What can hang from each mark
guto: kotok
tonap: zolin
vemu: kotok
talit: kotok vibos
kegu: kotok vibos
zolin: kotok tonap vibos
fitakud: musof tonap vibos
vibos: fitakud guto kegu vemu zolin
musof: fitakud
lafon: kotok
kotok: fitakud guto kegu lafon talit vemu zolin

Every row comes from one small tree of marks. Brackets hold a mark, then the marks that hang from it, in alphabetical order. Every link used is in the known rows. Which tree was each row made from?
In the rows, 128 means zero.
Known rows
{zolin {kotok fitakud} {vibos vemu}}: [104 110 156  92 115  98 142 145  87 126 113  89 150 125 132 122  88 142
 133 110  91 119 127 155  97 145 102  85 100  68  88 107 127  83 180 182
 141 173 117  90 106 140 143 121]
{lafon {kotok {kegu vibos}}}: [129  90 141  92 128 101 126 159  93 102 118  88 120 136 126 124 118 138
 163 126 103 154 136 109 108 126 116 115 127  97 118  95  94  80 179 146
 124 175 131  89  78 162 135 120]
{vibos fitakud {kegu kotok} {zolin tonap}}: [148 118 110 105 121  96 120 175  90  89 111  76 120 138 145 112 151 159
 152 103  83 153 139 175  53 160 115  88 103  79 117 133 111  91 167 140
 119 179 127  78  57 148 131 145]
{vibos guto vemu zolin}: [105 140 145  99  98 103 131 149  75  70  98 126 138 138 137 123 145 146
 168 107  98 115 141 163  65 128 112  79 113 112 115 130 117  86 169 153
 111 186 128 101 151 121 142 121]
{fitakud {vibos vemu {zolin kotok}}}: [106 127 134  93 112 105 132 140  74  78 120 125 136 134 133 121 117 144
 148  99  99 130 134  94  74 141 102  75 113  89  94 105 121  79 169 171
 122 199 133 113 114 133 141 132]
{lafon {kotok {kegu vibos} vemu zolin}}: [101  72 143  77 124 104 148 167  75  81 109  93 128 154 146 129 105 141
 157 118 103 155 134 132  90  98 118 114 123 107 118  94 100  44 195 140
 134 169 123 112 102 133 132 126]
{lafon {kotok {zolin vibos}}}: [110  85 139  86 114 102 138 145  89  82 123 105 135 129 139 136 111 141
 137 119 100 145 114 131  85 117 109  96 123 107  91  86 109  80 182 158
 130 163 131 109 121 122 143 135]
{talit {kotok guto} {vibos kegu}}: [132  97 168  98 120 105 113 142  84  94 139 127 141 122 120 112 123 156
 171 123  91 106 140 161  83 160 103  82 102 103 113  60 123  88 204 146
 124 164 130 166  94 154 133 115]
{musof {fitakud {tonap zolin}}}: [112 104 149  97 126  93  81 114 109  81 127  80 141 133 143 133 112 133
 162  89  99 136 131 129  80 131 116 132 117  94 113  82 133 102 146 159
 129 171 135  93  92 164 133 148]
{tonap {zolin {kotok guto lafon vemu}}}: [115 106 156  79 119  97 149 129  70  85  95 137 167 143 159 120  84 155
 183 104  77 143 129 169  88 135 108 113 112 107 110  67 154  74 211 159
 160 188 110 109  81 117 135 111]
{talit {kotok guto kegu lafon} {vibos fitakud}}: [139 102 160  93 115 109 103 137  75 122 119 137 153 129 136 102 130 156
 174 122  73  92 158 192  85 167 108 122  86  67 134  90 117  78 215 144
 147 188 108 154  77 171 118 113]
{vibos {fitakud tonap} {vemu {kotok lafon}} zolin}: [136 129 125 100 110  99 124 164  82  91 100 128 142 149 153 113 135 163
 158  80  86 117 147 170  69 152 109 129  95  61 115 103 132  79 168 149
 118 206 114  87 133 180 127 135]
{kegu kotok}: [143 108 143  95 127  94 124 142  89  95 120  95 131 132 120 141 126 138
 151 111 109 151 124 132  97 137 112  97 116 116 120  87 109  95 156 152
 126 153 129  91  85 140 138 125]
{kotok vemu zolin}: [ 99  90 163  84 115  98 140 134  76  75 113 102 131 146 142 145 102 142
 148 108 108 141 123 157  90  98 112 106 109 140 119  82 121  66 180 144
 134 162 117 118 127 115 139 125]
{guto {kotok lafon}}: [136  98 151 102 111  97 120 144  91 107 125 125 129 124 133 122 111 153
 146  96 100 146 129 154 102 145 105 113 110 123 118  81 127 106 171 154
 137 183 113  98 112 160 139 117]
{musof {fitakud vibos}}: [106 106 148  96 117  96  96  99  98  98 134  87 117 126 124 135 113 135
 142 100 108 127 133 123 105 117 109 114 114  83 100 105 104  94 172 172
 125 185 137 115  58 156 134 126]
{tonap {zolin kotok}}: [122 118 149  92 124  96 117 121  95  96 120 110 137 128 133 131  98 136
 173 106  94 152 121 108  77 143 105  91 118 122 111  65 140 100 155 160
 133 169 131  88  88 136 145 137]
{vemu {kotok {fitakud musof vibos} guto}}: [105 112 139  82 116 100 130  83  83  76 129 106 133 124 145 146  91 149
 165 102 108 129 121 150 123 122 106 116 102  40  86 129  99  65 216 178
 138 190 132 117  51 178 128 101]
{vibos {fitakud tonap} kegu zolin}: [128 118 122 112 118 103  92 163  98  86 122  85 116 141 145 119 133 149
 161 112  92 120 142 184  68 160 117 118 101  83 111 125 120  99 170 133
 110 190 129 101 120 165 127 154]
{guto kotok}: [129 107 151 101 113  97 121 139  96 101 134 104 125 122 125 127 113 140
 143  94 112 146 123 123  94 140 105  92 115 128 113  87 122 103 163 157
 122 165 129 103 124 150 141 133]
{kegu vibos}: [119  96 156  93 128  95 125 123  94  98 119  93 131 132 126 138 104 141
 166 116 109 150 134 118 125 126 113 110 119 125 126  97 105 105 153 153
 118 173 133  99  81 133 146 113]
{zolin kotok {vibos guto}}: [ 99 122 142  94 108 101 139 120  87  92 111 113 141 116 139 112  92 137
 159 119  94 122 113 163  93 160 102  73 118  94  83 133 113  98 190 171
 123 180 142  96 106 125 153 143]
{musof {fitakud {tonap zolin} {vibos guto}}}: [ 90 110 134  94 114 101  81  90 102  61 126  96 139 127 145 121 110 129
 169  88 104 123 135 143  95 138 114 122 126  63  97 132 118  94 177 159
 129 193 144 111  72 165 129 145]
{fitakud musof tonap {vibos guto}}: [ 87 111 129  94 114 107  98  93  91  40 133 103 129 120 139 138 103 132
 155 108 116 127 114 141 138 146 113 121 119  71  98 164  92  92 191 156
 130 203 143 111  71 173 137 122]
{talit {vibos kegu zolin}}: [123 105 160 109 118 105 112 131  88  83 132 111 112 133 127 122 130 153
 171 124  93 119 149 150  66 153 109  78 103 130 121  78 118  97 166 144
 116 181 129 131 109 144 138 126]
{talit {kotok guto}}: [133 104 153  90 116  99 119 138  84  91 125 128 155 123 130 130 123 145
 163 110 100 124 125 134  87 135 106 100 111 105 112  82 117  93 193 155
 123 160 133 132 114 137 138 124]
{zolin tonap {vibos {kegu {kotok fitakud}}}}: [135  80 136 100 127  95 136 162  98 107 117  53 128 122 138 116 104 154
 138 120  88 155 122 181 104 162 110  90 106  68  96 123 106  88 186 152
 149 169 120  78  41 162 137 123]
{tonap {zolin {kotok fitakud guto {kegu vibos}}}}: [111  99 153  83 128 102 129 133  85 104 107  91 158 135 161 117  79 145
 199 122  85 143 142 157  91 142 114 111 113  62 109 111 127  77 196 163
 150 179 124 104  71 145 126 126]
{lafon kotok}: [135 103 140  96 119  96 124 145  96  99 125 101 126 127 123 139 130 134
 144 113 105 149 125 113  96 120 112 108 121 112 107  80 111  92 174 153
 121 159 126  84  95 148 139 120]
{talit vibos}: [122 100 180  99 122 100 117 100  92  96 133 103 133 124 119 134 117 137
 157 119 104 126 139 122 107 137 108  95 104 137 126  69 114 102 161 153
 128 162 124 121  93 142 141 113]
{vemu {kotok fitakud guto kegu talit}}: [139 100 168  99 113  99 118 126  75 113 118  97 160 135 155 133  93 159
 178 121  95 121 121 171  99 134 112 122  94  59  77 110 110  69 229 158
 154 172 115  97  96 175 121 108]
{lafon {kotok {fitakud tonap} {kegu vibos} zolin}}: [112  59 134  88 129 106 114 175  94  84 124  71 145 139 160 132  99 137
 147 113 103 151 139 153 101 116 123 144 115  58 109 124 102  64 183 138
 136 166 118  95 115 180 120 139]
{tonap zolin}: [126 112 160  95 122  96 109 109  97  94 118 104 128 133 127 141 113 138
 178 112 102 149 127 116  92 129 111 106 120 138 126  63 130 103 151 148
 136 169 125  95  94 133 140 122]
{musof {fitakud {tonap zolin} {vibos {guto kotok}}}}: [ 91 111 126  95 109 102  82 101 104  64 138 101 142 122 147 108 108 134
 156  63 106 129 133 135  81 149 110 107 126  61  92 131 128  92 177 163
 126 190 147 118  98 172 128 160]
{vemu {kotok fitakud guto lafon {zolin vibos}}}: [112  82 157  81 107  99 157 129  74  93 102 125 154 134 171 128  78 168
 166 111  82 122 122 226  97 124 105 120  98  65  87  97 122  68 221 167
 153 186 110 120 116 148 129 113]
{vemu {kotok guto kegu lafon {zolin vibos}}}: [116  88 160  85 107 104 163 151  67  76  98 133 127 143 167 109  88 168
 182 130  84 121 112 204  95 139 103 114 108  87  92  84 111  57 228 155
 156 200 120 133 127 161 129 130]
{kotok talit}: [134 101 166 103 119  96  97 109  86 106 130  99 159 128 128 150 105 148
 154 120 104 140 117 115 110 133 114 114 108 125  97  92 113 110 172 153
 140 167 120  88  88 134 142 105]
{vemu {kotok {fitakud musof} guto {kegu vibos}}}: [110 103 146  83 123 100 136 115  83  86 113  90 131 136 155 132  89 154
 188 116 102 136 129 169 115 125 112 123 102  41 108 133  95  60 210 170
 136 187 131 104  59 187 129 105]
{musof {fitakud {vibos zolin}}}: [104 111 135  97 113 101  97  98  91  78 130 100 121 131 138 134 127 143
 151  95 103 126 141 116  69 117 111 103 113  83 104 121 106  92 163 173
 114 192 143 116  86 145 134 137]
{kotok {fitakud vibos} lafon zolin}: [107  74 152  88 113 104 111 120  82  98 122 113 130 131 148 144  92 151
 146 113  97 137 138 185 118 113 112 137 102  79 111 111 114  81 189 151
 157 196  98 118  81 154 124  99]
{kegu {vibos guto}}: [106 108 149  92 115  98 126 118  90  85 109 103 134 130 132 127 111 139
 178 116 107 138 136 155 119 131 114 102 123 112 122 136 100 105 171 151
 113 179 137  99  89 129 147 114]

Which tree is each row?
[113 117 129  95 122 102 116 158  88  84 108  92 154 150 147 122 131 147
 158  93  96 129 159 141  89 143 119 120 105  75 127 135 116  93 142 150
 106 192 130 100 120 139 133 137]	{kegu {vibos {fitakud tonap} vemu zolin}}
[109  76 151  80 113 101 170 180  65  49 103  89 147 147 172 116 117 150
 148 116  89 158 117 162  83  98 117 110 115 100  98 105 106  36 238 139
 158 168 115 111 100 136 123 124]	{lafon {kotok guto kegu vemu {zolin tonap}}}
[149 102 142  97 123  96 135 183  76  92 107 117 128 137 135 119 120 166
 172 128  86 138 130 220 103 155 115 111 109  89 109  80 120  89 210 143
 145 181 112 112  68 153 124 103]	{vibos {kegu {kotok guto lafon}}}
[109 106 142  92 129  99  89 101 101  55 130  95 139 130 139 150 103 135
 169 105 107 154 114 109 106 143 115 128 117 109 120  88 125 102 150 153
 138 180 133  92  81 165 141 128]	{fitakud musof {tonap zolin}}
[113  85 170  89 108 102 122 144  65  99 110 129 176 140 143 136  93 170
 143 121  84 127 117 162 106 132 112 115 102 108  87  85 126  90 188 159
 167 196 101 113 114 116 142  92]	{kotok lafon talit {zolin {vibos vemu}}}
[128 103 149  92 122  97 110 124  93 123 111 114 151 127 146 133  87 146
 169 103  79 147 139 164  84 143 108 122 103  85 116  81 149  98 170 163
 157 186 101  74  71 154 136 114]	{tonap {zolin {kotok fitakud lafon}}}
[106 107 150  97 108 102 110  99  83 120 119 100 184 112 152 128  74 147
 148 118  86 117 116 177  94 158 109  90 101  55  60 162 118 101 207 177
 145 174 124  81  87 127 147 121]	{zolin {kotok fitakud talit} {vibos guto}}
[108  91 145  87 114 100 123 119  82 107 123 105 141 131 144 140  90 154
 134  81  98 142 132 182 103 124 109 125  92  82 121 118 128  74 198 167
 154 188  99  92  76 167 135  97]	{guto {kotok {fitakud musof} lafon vemu}}
[113 132 169 103 106 102 139 151  82  93 116 122 107 135 113 100 127 155
 176 110  98  97 142 183  85 157 100  63 105  94 105  75 121  68 199 149
 113 183 127 127 105 172 138 111]	{talit {vibos guto kegu {vemu kotok}}}
[108  76 139  85 114 101 132 140  93 102 121  89 142 126 147 143 103 140
 131 116  96 140 124 162  84 109 112 107 112  77  89 106 112  74 187 162
 139 156 118 100 115 132 136 128]	{lafon {kotok fitakud {zolin vibos}}}
[127  96 156 105 113 101 110 150  95 124 130  80 117 125 134 122 107 140
 147 107 106 134 133 162  89 139 109 107 101  91 113 111 113  81 183 152
 142 167 113  95 125 182 125 134]	{guto {kotok fitakud kegu}}
[106 125 128  94 121 102  96 110 101 103 120  84 103 133 126 128 105 153
 177 126  86 128 122 173  92 163 110 101 108  79 112 100 120  95 177 159
 139 199 133 107  35 148 140 124]	{tonap {zolin {vibos {fitakud musof} kegu}}}
[101  81 177  96 116 106  94  87  78  93 127  89 199 131 153 136  87 143
 146 101  96 105 141 180 114 141 120 120  91  77  97 146 121  82 212 146
 151 164 108 111  98 146 130 105]	{kotok {fitakud tonap} {talit {vibos guto}} vemu}
[135  83 170 103 117 105  88  87  76 114 127 125 186 129 152 145 110 167
 160 112  77 120 157 159  78 142 117 121  84  91 114 108 128 107 177 157
 153 187  96 104  87 142 133  88]	{kotok fitakud lafon {talit {vibos zolin}}}
[122 138 130  95 108 100 139 163  77  67 102 117 158 150 164 113 137 157
 166  85  93 108 142 168  63 144 110 110  98  53  99 115 128  68 189 157
 109 187 132 111 150 158 123 145]	{vibos {fitakud tonap} {vemu {kotok guto}} zolin}
[135  76 135  90 133  99 106 130  99 101 110  94 168 131 151 131  89 148
 158 104  83 147 132 173 104 165 115 134 112  62 115  95 133  97 166 150
 165 179 111  82  74 160 128 126]	{kegu {kotok {fitakud {tonap {zolin vibos}}} lafon}}
[112  78 160  92 116  95 127 137  91  85 118  71 143 127 158 141 108 145
 137 104  97 158 123 168  94 107 113 118  98 104 111 123 114  87 169 149
 146 163 107  85  90 144 136 119]	{kotok fitakud {zolin tonap}}
[104  86 154  94 108 107 133 154  85  88 127 100 117 130 145 111  95 147
 148 115 104 136 110 150  80 144 104  87 115 117  98  95 110  74 182 153
 144 177 130 129 156 147 136 157]	{guto {kotok kegu {zolin vibos}}}
[119 136 114  97 114 107 103 137  77  96 108 121 122 136 155 120 120 155
 168 114  76 127 137 179  55 161 111 121  89  59 118 142 116  82 181 167
 135 219 118  83  73 172 133 135]	{vibos {fitakud musof} {zolin {kotok kegu lafon}}}
[121  87 153 106 119  96 139 148  97  89 120  71 110 122 133 110 101 155
 147 129  90 150 110 152 117 158 105  88 115 115  96 104 107 100 185 148
 142 188 130  92  62 154 148 124]	{zolin tonap {vibos kegu}}
[130  82 158  93 120  94 135 128  69  99 112 108 187 130 158 124  78 164
 135  97  77 164 113 131 109 144 109 116  97 103  89 108 132  90 208 158
 167 192 103  66  43 139 149 102]	{zolin {kotok lafon talit vemu} tonap}
[ 90 114 142  94 108 102 152 147  79  95 106 103 120 131 134  99  80 147
 160 123  88 115 115 201  90 161 102  65 115  92  82 125 121  71 225 157
 128 187 134 110  94 127 149 139]	{zolin {kotok vemu} {vibos guto kegu}}
[101  98 148  91 115 105 118 129  83 102 128  78 121 134 140 133  93 142
 140  96 108 136 124 163  93 126 110 110  96  77 117 127 113  55 203 163
 150 176 113  99  93 177 129 121]	{guto {kotok {fitakud musof} kegu vemu}}
[116 116 134 110 105 101 128 155  86  57 107  98 115 129 151 107 138 157
 170 115  88 142 129 182  66 149 113  80 114 108 106 149 109  96 186 137
 117 196 133  86  96 147 144 132]	{vibos guto kegu {zolin tonap}}
[ 92 122 118  90 119 109 117 131  79  38 131 116 149 131 146 130 107 143
 140  88 105 135 122  88  87 153 107  98 111  60  88 131 118  77 169 176
 125 209 142 108 102 167 140 138]	{fitakud musof tonap {vibos vemu {zolin kotok}}}
[107 137 130  99 105 103 130 129  81  71 109 129 143 126 150 119 123 140
 169 105  93 128 128 153  49 146 108  73 114 103  99 142 120  96 173 162
 104 181 141  88 135 125 149 149]	{vibos guto {zolin kotok}}
[122  88 148  95 118  95 151 138  87  95 110 105 150 116 153 107  85 156
 139 111  76 157 111 139 114 165 100 100 109 100  94 108 122 106 184 169
 155 199 120  74  57 150 152 124]	{zolin {kotok lafon} tonap vibos}
[105  85 129  84 127 100 113 128  93  78 129  75 151 133 146 155 102 132
 123  93 106 145 126 143 105 111 119 138 105  58 104 126 115  62 199 158
 139 165 115  77  76 175 131 114]	{lafon {kotok {fitakud musof tonap} vemu}}
[122 114 152  99 111  97 143 159  80  67 106  98 143 137 145 123 140 153
 145  99  94 150 133 113  74 126 110  88 108 122 118 109 118  90 155 154
 126 186 122  81 112 133 145 117]	{vibos vemu {zolin tonap}}
[127 108 140 110  98 107 111 141  74  67 121 106 165 126 167 103 127 161
 158  96  89 148 119 136  56 160 113  83 109 101  87 169 107  93 196 145
 138 193 131  81 122 154 139 140]	{vibos {guto {kotok kegu talit}} {zolin tonap}}
[123  81 150  85 113 100 116 139  73  92 126 102 192 131 165 156 107 155
 145 115  92 139 125 174  81 100 123 126 103  67  70 114 118  77 220 160
 150 151 107 105 107 123 123 100]	{lafon {kotok fitakud guto talit zolin}}
[137 122 166 101 111  95 136 166  70  98 117 116 150 143 133 120 108 174
 172 116  94 117 118 167  98 144 107  91 103  83  68  67 127  73 222 156
 137 182 122 115  99 156 133  96]	{vibos kegu {vemu {kotok guto talit}}}
[147  92 167  99 112  99 118 130  70 121 110 117 166 136 160 129  88 171
 180 120  82 120 127 197 108 140 113 141  90  53  84 104 118  72 239 155
 169 191  98  92  80 186 119  91]	{vemu {kotok fitakud guto kegu lafon talit}}
[117 112 151  96 109  98 122 149  81 112 112 113 101 144 125 104 115 158
 156  96  95 111 140 150 100 130 101 121 105  47 102  80 110  54 202 170
 144 219 118 110  65 209 123 114]	{musof {fitakud {vibos {vemu {kotok kegu lafon}}}}}
[119  98 147  91 124 101  85  80  88 116 137 102 175 122 141 146  71 145
 160 103  93 145 125  99  99 145 109 109 109  63  78 102 132  96 186 168
 161 181 118  92  44 142 135 113]	{tonap {zolin {kotok {fitakud vibos} talit}}}
[129  90 164  96 119 102 117 142  64 119 111 117 162 141 145 123  76 159
 156 121  83 135 119 150 100 149 111 122  98  97  95  95 126  73 219 153
 169 195 100  87  76 153 136 109]	{zolin {kotok kegu lafon talit vemu}}
